Every row comes from one small tree of marks. The marks that hang from a mark follow it in brackets, in the order of their numbers. Every link used is in the known rows. Which tree was each row made from?
Known rows
Z_510(Z_37): [-0.948  1.010 -0.827  1.653 -0.911 -1.186 -1.147 -0.066 -0.147 -0.956
  0.977  0.674  1.963 -1.114  1.303  2.434 -0.957  1.318  0.771  0.355]
Z_582(Z_935(Z_81(Z_260) Z_832)): [-8.081 -2.053 -3.338 -3.826  0.163 -0.684 -1.967 -1.995  3.216 -2.263
 -1.581  1.024 -1.016 -0.951  2.580 -0.546 -1.021  2.223 -1.017  1.598]
Z_832(Z_935(Z_81)): [-2.543  0.278 -2.489 -1.707  0.565 -1.814 -1.430 -0.586 -0.155  0.449
 -1.134  1.669 -1.276  0.122  3.505 -1.626 -1.476 -0.913 -0.158 -0.030]
Z_510(Z_37 Z_832 Z_997): [-2.194 -0.092 -2.003  2.686  0.022 -3.494 -1.611  0.753  0.614  0.179
  1.014  0.212  3.426 -1.514 -1.899 -1.343 -1.171  1.025  1.193  3.676]
Z_832(Z_510): [ 0.076 -0.578  0.941  1.368  0.327  0.596  1.502 -0.741 -1.143 -0.001
  0.734 -2.532  1.567  0.261  0.882  1.058  0.426  1.468  2.095  1.490]
Z_935(Z_81(Z_260) Z_582 Z_832): [-6.743 -0.789  1.075 -2.573  1.557 -0.411  0.129 -2.805  2.799 -3.483
 -1.534  1.364  0.717 -1.934  2.563  0.004 -0.831  0.169  0.929  0.622]
Z_510(Z_832): [-1.053 -1.776  0.268  0.062 -0.763 -2.129 -0.676  0.371  0.714  0.934
  0.048 -0.421  0.399 -0.605 -1.621 -1.508 -0.403  0.078  1.243  1.135]
Z_81(Z_260): [-1.302  0.314  0.597  0.457  2.086 -0.249 -1.024  0.135  3.356 -0.032
  0.074  0.714 -0.228 -0.175 -0.483 -0.428 -0.100 -0.293 -0.890  1.138]
Z_832(Z_510(Z_37 Z_81)): [-1.346  0.896 -0.067  2.699 -3.072 -0.296  0.628 -2.935 -1.934  0.646
  3.759 -1.423  4.760 -2.433  1.211  3.311 -0.907  0.778  3.536  3.025]
Z_582(Z_935): [-1.481  0.823 -2.610 -1.305 -0.521 -0.202 -1.446 -0.517 -0.462 -0.010
 -1.244 -0.523 -0.746 -1.283  1.291  0.003  0.927  1.019 -0.742  0.154]
Z_935(Z_81(Z_260) Z_582 Z_832(Z_510)): [-6.453 -1.177  1.807 -1.638  1.407  0.183  1.935 -3.765  2.090 -3.008
 -0.747 -0.760  2.060 -1.865  3.427  0.866 -0.435  1.772  2.373  2.173]
Z_935(Z_832(Z_510(Z_37 Z_582))): [-3.337 -0.279 -0.376  2.206 -3.018 -0.545  0.242  0.044 -1.789 -0.767
  3.173 -2.357  3.179 -1.044  1.312  4.948 -2.624  4.399  2.760  4.470]
Z_997(Z_510): [-1.953  0.546 -0.145  0.206 -1.082 -0.003  0.881  0.639 -1.434  0.725
  1.659 -0.996  0.145 -1.121  2.794 -1.204  1.309  1.967  0.242  0.097]
Z_37(Z_510(Z_81(Z_260) Z_832 Z_997)): [-3.147  0.553 -2.109  1.269  0.656 -0.910 -2.112 -0.949  1.961  1.372
  2.110  0.699  1.722 -1.126 -6.293 -3.494 -0.442 -2.521  3.779  7.600]
Z_997(Z_510(Z_37 Z_81(Z_260) Z_582)): [-4.454  2.390 -1.415  2.993 -3.505 -1.922 -2.342 -0.211  0.756  1.081
  6.678 -0.024  3.597 -4.816  1.973  2.689 -2.605  0.475  1.768  5.855]
Z_510(Z_582): [ 0.273 -0.089 -0.662  1.070 -1.748 -1.169 -0.744  1.505 -0.003 -0.096
  2.030 -0.279  0.635 -1.188 -0.248  1.583 -1.777 -0.409  0.527  3.167]
Z_582(Z_935(Z_81(Z_260) Z_832(Z_510))): [-7.505 -2.450 -2.431 -2.963  0.073  0.506 -0.347 -2.612  2.371 -1.486
 -0.532 -1.119  0.247 -0.746  2.823  0.428 -0.278  3.292  0.399  3.334]
Z_510(Z_37 Z_81 Z_582(Z_935) Z_997): [-3.634  2.354 -5.788  2.040 -3.696 -2.265 -3.054 -1.146 -2.028  1.028
  3.529 -0.668  4.044 -4.600 -0.034  2.546 -2.381  0.236  0.910  6.785]
Z_935(Z_81 Z_582 Z_832(Z_510)): [-5.301 -1.621  1.399 -1.805 -0.349  0.556  3.235 -3.799 -1.748 -2.874
 -0.950 -1.708  2.271 -1.468  3.868  1.041 -0.067  2.387  3.638  0.723]
Z_510(Z_582 Z_997): [ 0.066  0.057 -2.373  2.142  0.007 -1.068 -0.794  1.909 -0.719 -0.089
  1.474  0.028  2.234 -0.919 -1.410  0.051 -1.691 -0.622  0.093  5.614]
Z_935(Z_582 Z_832(Z_510(Z_81))): [-4.613  0.629  2.960 -1.219 -2.024  1.981  3.445 -5.252 -3.495  0.274
  1.553 -3.298  3.102 -3.394  0.756  2.495  0.534  1.334  4.039  1.224]
Z_935(Z_81(Z_260) Z_582): [-3.580  0.168  0.835 -0.890  2.199 -1.425 -0.319 -2.168  4.220 -2.431
 -1.054  2.144  1.119 -2.440  3.236 -0.350 -0.226 -1.473  0.785  1.184]

Write each row's tree
[-2.238 -1.329 -0.310  1.700 -3.679 -3.277 -0.996  1.791 -0.991  1.792
  3.551 -1.745  1.126 -2.848  0.723 -1.814 -0.430  1.511  1.778  4.007]	Z_997(Z_510(Z_582 Z_832))
[-1.856  3.741  1.099 -0.311  0.020 -0.014  1.414 -4.239 -3.817  2.142
  0.790 -2.097  1.635 -4.282  2.413  0.411  0.705 -0.885  3.363  0.913]	Z_832(Z_510(Z_81) Z_935(Z_582))
[-6.528  0.162 -3.165 -1.767 -4.008 -0.401 -1.284  0.580 -3.311  0.746
  1.664 -2.505 -0.501 -2.792  2.535  0.856 -0.057  4.823 -0.306  2.856]	Z_997(Z_510(Z_582(Z_935(Z_832))))
[-5.852 -0.645 -3.242 -1.421 -2.215  1.473  0.691 -3.406 -3.908  0.980
  0.770 -3.606  2.748 -2.069 -0.236  0.315  0.988  2.456  1.509  4.828]	Z_582(Z_935(Z_832(Z_510(Z_81 Z_997))))
[-6.321 -2.796 -3.117 -2.633 -2.156  0.472  1.142 -2.769 -1.081 -1.246
 -1.006 -2.123  0.612 -0.498  3.862  1.131 -0.348  4.271  1.281  1.979]	Z_582(Z_935(Z_81 Z_832(Z_510)))
[-4.780  0.032 -2.956 -0.315 -6.207 -2.824 -2.071 -0.536 -1.955  3.590
  4.216 -2.654  1.641 -6.209  0.546 -1.201 -0.352  1.348  1.774  5.293]	Z_997(Z_510(Z_81 Z_582(Z_935) Z_832))
[-3.604 -1.251 -4.449  0.872 -0.607 -4.886 -3.053  0.988  0.144  1.143
  0.830  1.216  0.813 -1.531  0.176 -3.773 -4.012 -1.274  1.041  6.457]	Z_510(Z_582 Z_832(Z_935(Z_81)) Z_997)
[-3.179  2.138 -1.049 -1.870  1.258 -2.041 -0.379 -2.397 -0.895 -0.516
 -2.022  2.212 -0.513 -2.543  4.592 -1.261 -0.644 -1.393  1.362 -1.381]	Z_832(Z_935(Z_81 Z_582))
[-2.466  2.624 -2.312 -0.529 -1.283 -1.479 -2.643 -1.793 -2.451  3.816
  1.337  0.479 -1.269 -1.179 -3.537 -3.375 -0.646 -1.786  4.448  2.787]	Z_37(Z_510(Z_81 Z_832(Z_935)))
[-3.657 -0.711 -2.848 -0.070 -4.359 -3.485 -2.123  1.389 -1.126  2.224
  2.140 -2.298 -0.095 -4.329  1.494 -1.602  0.493  3.004  0.584  4.054]	Z_997(Z_510(Z_582(Z_935) Z_832))
[-4.396 -1.069 -3.618 -2.129  0.690 -1.296 -2.684 -1.359  4.209 -1.443
 -1.188  1.660 -0.810 -1.325  2.789 -1.036 -0.280 -0.211 -0.572  2.202]	Z_582(Z_935(Z_81(Z_260)))
[ 0.419 -0.326 -1.220  2.893 -0.045 -0.882  0.778  0.793 -1.455  0.145
  2.122 -2.462  3.732 -0.237 -0.491  0.681 -1.289  0.702  1.421  7.234]	Z_832(Z_510(Z_582 Z_997))
[-4.186  2.763 -0.574 -1.314  3.163 -2.328 -1.836 -2.209  2.286 -0.960
 -1.666  2.877 -0.681 -2.266  4.089 -1.747 -0.798 -2.229  0.384  0.402]	Z_832(Z_935(Z_81(Z_260) Z_582))
[-5.318 -2.398 -1.454  1.241 -3.563 -1.476  0.510 -1.180 -0.999 -2.060
  2.584 -1.627  3.963 -0.989  3.796  4.435 -4.366  3.759  3.396  4.972]	Z_935(Z_81 Z_832(Z_510(Z_37 Z_582)))
[-3.895  0.864 -0.036  0.039 -1.021  0.337 -0.292 -1.273  0.807  1.299
  3.670 -0.495  1.212 -2.795  1.474 -0.824  0.819 -0.485  0.194  2.354]	Z_997(Z_510(Z_81(Z_260)))
[-3.088  0.081 -2.147  2.103 -2.450 -3.113 -1.234 -1.071 -0.144  1.619
  2.919 -0.394  4.443 -3.290 -2.412 -0.476 -1.680 -0.889  2.887  4.828]	Z_510(Z_37 Z_81 Z_832 Z_997)
[-0.316 -0.169 -1.580  2.787 -2.264  0.041  1.276 -1.112 -2.633  1.501
  4.294 -2.548  4.731 -2.303 -1.119  1.431 -1.924 -0.887  2.782  8.426]	Z_832(Z_510(Z_81 Z_582 Z_997))
[-2.494  0.969 -1.076 -0.447 -1.571 -2.370 -2.341 -1.681 -1.614  3.700
  1.274 -0.458 -0.193 -2.411 -1.679 -2.332 -1.380 -1.611  1.668  1.199]	Z_510(Z_81 Z_832(Z_935))
[-5.149 -1.351 -3.259  0.191 -2.655 -4.953 -2.554  1.398 -0.920  2.186
  2.194  0.013 -0.145 -2.779  3.633 -3.368 -2.356  0.893  1.592  3.836]	Z_997(Z_510(Z_582 Z_832(Z_935(Z_81))))
[-6.704 -2.786 -4.431 -2.121 -0.530  0.177  1.100 -2.441 -1.673 -1.938
 -1.130 -2.484  1.349 -0.632  2.926 -0.577  0.030  3.316  0.694  4.053]	Z_582(Z_935(Z_81 Z_832(Z_510(Z_997))))
[-2.939  0.289 -1.831  1.002  0.873 -2.448 -2.198 -0.493  2.398  0.329
  2.080 -0.252  0.321 -0.795  3.479  0.102 -3.524 -0.359  1.078  5.610]	Z_832(Z_510(Z_582) Z_935(Z_81(Z_260)))
[-3.367  1.969 -2.244  2.564  0.393 -1.173 -1.810 -1.142  2.285  0.097
  2.946  1.367  4.371 -2.388 -1.515  0.877 -1.727 -1.475  0.665  5.626]	Z_510(Z_37 Z_81(Z_260) Z_997)
[-3.299  1.952 -1.029  1.406 -4.080 -0.830 -0.197 -1.100 -2.644  1.309
  4.554 -0.949  2.974 -3.429  3.107  1.862 -0.042  1.118  1.737  1.529]	Z_997(Z_510(Z_37 Z_81))
[-0.902  1.759 -3.346  0.574 -0.711  1.230 -0.013 -1.553 -2.466  1.020
  1.756  0.894  1.798 -0.194 -3.454 -1.036  0.036 -2.031  3.078  5.164]	Z_37(Z_510(Z_81 Z_997))
[-5.344  2.520 -1.777  1.211 -3.435 -3.857 -2.437 -0.780 -3.268  3.925
  3.809 -0.958  1.755 -4.384  2.254 -1.365 -0.750  0.994  2.372  1.720]	Z_997(Z_510(Z_37 Z_81 Z_832(Z_935)))
[-2.192  1.697 -3.245  3.359 -3.343 -2.113 -1.754 -0.266 -1.838  0.473
  4.442 -0.035  4.942 -3.194 -0.994  2.409 -3.498 -1.189  1.801  6.910]	Z_510(Z_37 Z_81 Z_582 Z_997)
